Every row comes from one small tree of marks. The marks that hang from a mark follow it in brackets, in alphabetical order. Every link used is in the known rows. Which tree was each row made from?
Known rows:
lumus[gupo[lepap lerok]]: [  5   0   4  -2  12   5  12   0   2   0   1  -2  -4   1   1  -6  10   5
 -10  -2   0  25   1   1  12  -3  -5   1   7  -3   3   4   5  -8  33]
buruza[zafi[demag lepap[gupo] lerok[kuru]]]: [ 12  -4 -14   1  13  -3  14   5  -1   1   6  -2 -28 -20  -7  12  -1   6
  14 -10  -5  36 -12   7   1  -7 -16   0  -6  -5  -1   5 -16   0  14]
lepap[zafi[gupo[kuru lerok lumus]]]: [  8   6   2   2  35   4  12  -4 -15  -4  -8 -14 -25  -1  -3  10 -11  -2
  -9  -5  -2  38   1   2  13  -5   3   5  -4  10  -8   2  -8  -6  27]
mitor[zafi[demag gupo]]: [  4   5 -15   0  33  -4  12  -1  -2  -2   2  -3 -23 -17   9  -1   5   3
   2  -3   5  32 -11   7  26  -4   6   5   2  -7  -5   4  -4  -3 -19]
mitor[zafi[lepap lerok[gupo]]]: [  2   3  -6   0  13   5   3  -1  -6  -1   2  -2 -22   1   8  -7   3  -1
  11  -5   1   6 -12   2 -11  -4 -14   3  -3 -11  -7   5  -7   1  -6]
lerok[gupo kuru lumus]: [  0  -4   3   0 -10  -7  -1   8 -17   5  22   4 -11   2  11   1  -5   1
  18  -7  -2  -8   5  -1  -5   2  -7  -4 -11   8  -3  -4   9  -6 -14]
zafi[gupo[buruza kuru] lepap lerok]: [ -4   1 -13  -1  38   8  17   0  -4  -3   4 -12 -24 -29 -10  21 -11   4
 -21  -6  -3  38 -12   4   8 -10  -6  -1  -4   8  -5   7  -8  -5  20]
buruza[zafi[demag lepap lerok]]: [  2  -2 -14   1  11   7  12   1   8   3   2  -1 -27 -20  -3  17   0   3
   6  -6  -3  29 -10   5   2  -6 -12   0  -3  -8  -3   5 -22   6  21]
demag[gupo[buruza]]: [ -2  -4 -16  -3  18   1  12   2  -4   1  -2   4 -11  -5  -6   8  -9  -6
  14   0   0  12  -1  -4  14  -2  -3  -6   0   6   1   0   5  -5 -18]
lerok[gupo[lumus]]: [ -1  -2   6   1   3   0  -2  -1  -3   1   3  -3 -13  -1  12   4  -6  -3
   8  -1  -1  -2   0  -1   2  -2  -5   3  -7   8   0  -3   7  -6 -21]
lerok[gupo]: [-2 -2 -2  0 -4 -3 -3  0  0  1  4  2 -2  1 17  0  0 -1 10 -1  0 -7 -1  0
  5  0 -3 -2 -2 -1  0 -1  6 -3 -6]
buruza[zafi[lerok[gupo[kuru] lumus]]]: [  0  -5  -6   1  -3   3   9   2 -12   8  -5   0 -27  -1   8  26  -5  -1
  24  -8  -4   3   1   1  -6  -2  -7  -4  -8   7  -5   0  -6  -1  12]
buruza[zafi[demag[gupo] lerok]]: [  2  -4 -22  -1  11   3  16   2   4   8 -13   5 -25 -14   2  19  -4  -1
  25  -6   0  31 -10   4  18  -6  -7  -3  -4  -6  -1   3 -12   0  16]
mitor[gupo[kuru lepap lumus] zafi]: [ 11   1   0   0  44  11  29  -5 -28  -2  -4  -6 -22   7  -4 -17   0  -9
   9  -4   2  18   1  -6  -2  -5   9  17  -3   8  -2   3   7 -11 -35]
mitor[gupo[buruza]]: [  0  -4 -15  -1  25   0  24   0  -7   2   1  -3 -10  -7   2   7   6  -2
   5   2   2  -3   1  -4   3  -3   4  -4   2   2  -1   2   5  -6 -22]
lumus[kuru]: [  6   1   3   0   4   0  -5   5  -2 -10  -4   3  -5  -1  -1   9  -3  12
  -4   2  -2   1   1   2  -3   1   3   4   2   3  -2   9   3  -2   4]
lerok[gupo[kuru[lumus zafi] lepap]]: [ -3   1   1  -1   0   4   2  -3 -13   2   6   4 -28   2   6   8  -9 -14
  12  -8   0   9   2  -4   5   1   2  10  -5  11   1  -4  11 -11 -10]
mitor[gupo[buruza kuru lerok lumus] zafi]: [  7  -3 -15   1  53  14  37  -5 -29   3  -6 -17 -35  -8 -10  10  -2 -11
   1  -4   1   9   0  -5   2  -6   5   3   2  10  -7   3  12 -13 -31]
mitor[gupo[kuru lumus] zafi]: [  7   1  -4   2  39   5  27  -6 -28  -3  -4  -9 -24   5   1  -4   3  -7
  14  -3   3  10  -1  -4  -3  -5  12  14  -4  10  -6   3   7  -8 -39]
demag[gupo[buruza[zafi] lerok lumus[kuru]]]: [  9  -8 -13  -2  30  11  19   5 -12  -4 -11   0 -38  -3 -13  37 -18  -1
  16  -2  -6  24   3  -4   9  -5  -7  -6   2  15  -2   6   5 -10  -6]
gupo[buruza lepap[zafi] lerok[kuru] lumus]: [ 18   2  -1  -1  27  16  14   4 -23   7  -1 -10 -28  -6 -24   4 -17 -10
 -14  -6  -8  19   7  -5   0  -1 -17  -1  -2  12  -5  -3   1 -11 -11]
kuru[lumus zafi[demag lepap lerok]]: [ -9   5  -6   0   0   5   4  -2   5   4   9  -3 -49 -22  -9  19  -4  -7
   5  -8   2  29 -11   2  -2  -5  -9   9  -8  -3  -3   1 -13   0  14]
zafi[gupo]: [-1  1 -2  0 17 -6  5  1  3 -4  3 -1 -6 -4  8  6  0  4 -4 -1  2 22 -5  3
 15 -5  4  0  0  0 -1  2  0 -3  8]
demag[gupo[lepap[zafi]]]: [ 10   4  -2  -3  17   2   8   1  -7  -4  -6   9  -6  16  -2 -19  -9  -7
  18  -2   0  28   2  -4  10  -1  -5   5  -1   0   0   2  -8  -4   7]
kuru[lumus[gupo[lepap]] zafi]: [ -3   4   7  -2  -4  -4   7  -3  -4  -2   6   6 -36   8   2  13   8  -7
  14  -4   4  22   4  -2   5   0   1  11   1   9   2  -1   5  -9  -8]
buruza[zafi[demag gupo]]: [  3  -3 -17   1  21  -5  15   1   6   0   2   2 -25 -18  11  23   2   5
  10  -3   0  36  -5   6  28  -4   4  -2   1  -1  -2   2 -11  -1   2]
kuru[lumus]: [ -5   1   2   0  -8   0   2   1  -2   0   2   0 -16   3  -2   7  -9  -8
   5  -2   1   1   1  -1  -5   1   1   4  -5   5  -1  -4   1  -2  -5]
gupo[lepap[zafi] lerok[kuru] lumus]: [ 18   4  10   1  17  13   8   3 -21   4  -1  -7 -19   7 -17 -10 -14  -8
  -8  -7  -6  22   5  -3  -4  -1 -15   6  -3   5  -4  -2  -2  -8  12]
gupo[buruza lepap lumus[kuru]]: [ 11   1   4  -3  23  14   7   5  -8  -5  -5  -2 -22 -14 -20  12 -16   4
 -16   3  -6  10   5  -3  -2  -1  -5   6   0  18   1   6   8 -11 -32]
kuru[lumus zafi[gupo[buruza]]]: [ -9   2  -9  -1  11  -5   9  -1  -5  -1   5   0 -48  -8  -1  36  -5 -10
   8  -4   3  20  -1  -2  12  -3   4   1   0  13  -3  -4   4  -9 -24]

Write each row's tree:
[  8  -4   1  -3  21  13  14   5 -16   4   3   2 -13   6 -15 -10 -19 -10
   6  -7  -3  32   0  -5   8  -5 -13   3  -4   7   3  -2  11 -12  11]
demag[gupo[lepap lerok[kuru] lumus]]
[  2  -6 -17   0  30   5  26   2 -18   3  19  -5 -29  -6  -7  14   7  -6
   4  -7  -1  11  -1  -6  -3  -6  -6  -6   4   0  -4   3   5 -10  -1]
mitor[gupo[buruza lerok[kuru[zafi[lepap]]]]]
[ -7   2 -13   0   3   5   7  -1   0  10  -4  -9 -26 -32   6  13 -11  -4
  -1  -9   1  14 -13   7  15  -3  -2   5 -12   0  -3   0   3  -6  18]
zafi[demag lerok[gupo[kuru[lumus]]]]
[  1  -2  -8   1  20   2  12   2   3  -4   1   0 -27  -3   5  23  -1   5
   8  -5  -3  37  -9   4   0  -9 -10  -2  -2  -4  -5   5 -19   3  27]
buruza[zafi[gupo lepap lerok]]
[  9   0   7  -4  22   8   7   5  -8  -9  -5   8 -14   6  -9  -6 -18   2
   8   0  -2  30   1  -4   6  -4  -3  12  -4  12   4   7   6 -10  -6]
demag[gupo[lepap lumus[kuru]]]
[ -1   1  -6  -2  23   0  10   9  -4  -3  -5  -4 -31 -22  -7  29  -9  14
  -9  -2  -1  21  -5   5   2  -7  -4  -5  -4   9  -6  10  -2  -7  12]
zafi[gupo[buruza] lerok[lumus[kuru]]]
[  1   1   4   0  -8  -5   8   6 -11   6   6  -2 -16  -4   0   9   6   9
   7  -7   0  11  -2   4  -6  -3 -10  -2  -9   6  -3   3   1  -4  16]
zafi[lerok[kuru lumus[gupo]]]
[ -6   2  -2   0  19  -2  10  -1  -8  -6   3  -6 -20  -8   2  16 -12  -4
  -4  -5   1  28  -3   2  14  -4  12   7  -6  12  -2  -1   4  -7  10]
zafi[gupo[kuru[lumus]]]
[ -4   2   8   0   5   0   9   2   1  -2  14  -3 -19  -6  -1   3   6  11
   2  -4  -1  25  -3   4 -14  -7 -13   2  -7   1  -2   7 -14   1  32]
zafi[lepap lerok[lumus[gupo]]]
[  3  -8 -19   0  23   0  28   0  -9   2  -2   0 -21   0   5  22   7  -4
  20   0   0  -1   3  -5   3  -3   3  -7   3   3  -2   2  -1  -5 -27]
mitor[gupo[buruza[zafi]]]
[ -1  -3  -9  -3  23   4  14   1  -8   1  -3  -1 -21  -7 -10  14 -16  -8
  13   0  -1  17   1  -5  11  -5  -5  -1  -5  17   1  -1   6  -8 -32]
demag[gupo[buruza lumus]]
[  1  -4  -5  -1  20  14  12   0  -6   7  -3 -14 -24 -16 -18  20 -12  -6
 -15  -1  -4   6   3  -2   2  -3  -9  -6   1  11  -1  -3   7  -7  -9]
gupo[buruza lerok lumus]
[ 11   5   3  -1  24   6  15  -4 -12  -3  -5  -7 -10   3  -2  -5   6   2
  -9  -6  -2  34   5   1  14  -1   0   6   4   4  -2   6  -2  -8  40]
lumus[gupo[kuru lepap[zafi] lerok]]
[ 13   8   4   1  28  11  11  -4 -14   2  -4  -9 -21 -16 -13  -9 -15  -6
 -11  -5  -4  35   3   0  13  -1   2  17  -8  13  -3   2  -9  -6  -5]
gupo[kuru lepap[zafi[demag]] lumus]
[ -1   1   3   0   5  -2   5  -1  -3  -6  12  -2 -40   3 -12  10  -3  -9
  11  -7  -1  26  -2  -2 -12  -4  -7   5   0   2   2  -1  -4  -6  17]
kuru[lumus zafi[lepap[gupo[lerok]]]]
[ -4  -3 -16  -3  27   4  14  -3 -15  -4  10   2 -29  -9 -12  19 -10  -9
  15  -6  -2  29   0  -7  11  -4   0   1  -1  15  -1   3   1  -7 -13]
demag[gupo[buruza kuru[zafi[lepap]]]]
[  8  -5 -12  -1  26   2  16   0 -11   0  -7 -13 -11 -19 -19  10  -8  -2
 -11  -4  -5  13  -1   1   8  -3  -1  -6   4   9   3   2  10 -11  12]
lepap[gupo[buruza kuru lerok]]
[  2  -3  -6   1   5   7   8   1   1   1  -2   1 -22   1  -3  18  -1   1
  11  -5  -5  16  -5   2 -13  -5 -14  -2  -2  -5  -4   4 -18   5  20]
buruza[zafi[lepap lerok]]
[  5   1   2   0  12  -1   5   1   4  -5  -1  -4  -9  -8 -10  -8  -1   6
  -2  -4  -3  22 -11   4 -14  -8 -15   3  -4  -6   2   6 -12   0  28]
zafi[lepap[gupo] lerok]
[  1   2   4  -1   6  10   8   0 -12   0   1  -1 -12  -3 -12  -3 -17 -11
  -6  -6  -2  14   3  -3   0   1   5  11  -5  11   1  -3   5  -7   4]
gupo[kuru[lumus] lepap]
[  3   1 -10  -3  42   6  20   1   3   3   5  -7 -28 -40  -9   9 -12   0
 -21  -1  -1  44  -6   4  33  -7  -1   5  -3  11   2   1   0 -11 -23]
zafi[demag gupo[buruza lepap lumus]]
[  4   3   4   0   6   1  -7   2  -4 -15  10   5 -24   1  -5  15   2   9
   2  -2  -2  14   0  -1 -10  -1   0   8   3   4  -3  11  -5  -2   3]
lumus[kuru[zafi[lepap]]]
[  9  -3  -3   0  19   0  11  -1  -8  -2  -7 -10  -3  -7 -12  -3  -4   0
  -6  -5  -3  18  -2   2   4  -4   1   0   2   3   4   3   7  -8  32]
lepap[gupo[kuru lerok]]
[  4   0 -17  -1  31   3  18   4 -19   2   4  -7 -40  -6  -5  18  -8  -8
   0  -7   2  20  -5   1  10  -3  -4  -5   2   4  -9  -2  10 -10 -24]
mitor[zafi[gupo[buruza lerok[kuru[lumus]]]]]
[ 10  -3   7   1  19   1   8   4 -10  -6  16  -9 -16  -5 -17  -6  -9   1
  -4  -6  -6  27  -3   0 -11  -7 -15   3  -4   5   3   2  -1  -6  13]
zafi[lepap[gupo[lerok[kuru] lumus]]]
[ -4   0  -1   0  13  -3   7   0  -5   1   9   0 -32  -1   0  18   5  -1
   5  -6   2  26   1   0   8  -5   1  -2   3   3  -3   0  -1  -6  25]
kuru[zafi[gupo[lerok[lumus]]]]
[  1   0  -9   1  41  11  31  -3 -24  -6  10 -10 -33   6  -4  -5  -1 -11
   9  -8   2  21  -3  -4 -10  -5   4   9   0  -3  -8   4   0  -6   8]
mitor[gupo[kuru[lumus] lerok] zafi[lepap]]
[ 15  -3  -1  -2  22  14  13   5 -11  -4  -8   2 -34  -7 -17  29 -15   3
   0   1  -9  14   8  -3  -2  -1  -6   3   2  20   0   5   1  -9 -37]
gupo[buruza[zafi] lepap lumus[kuru]]
[  4  -1   3  -3  27  11  14  -1 -15  -2  -3   1 -11   1 -12  -8 -20 -10
   7  -5  -3  33   2  -6  11  -5   0  12  -7  17   4   1   7 -10  -4]
demag[gupo[kuru lepap lumus]]
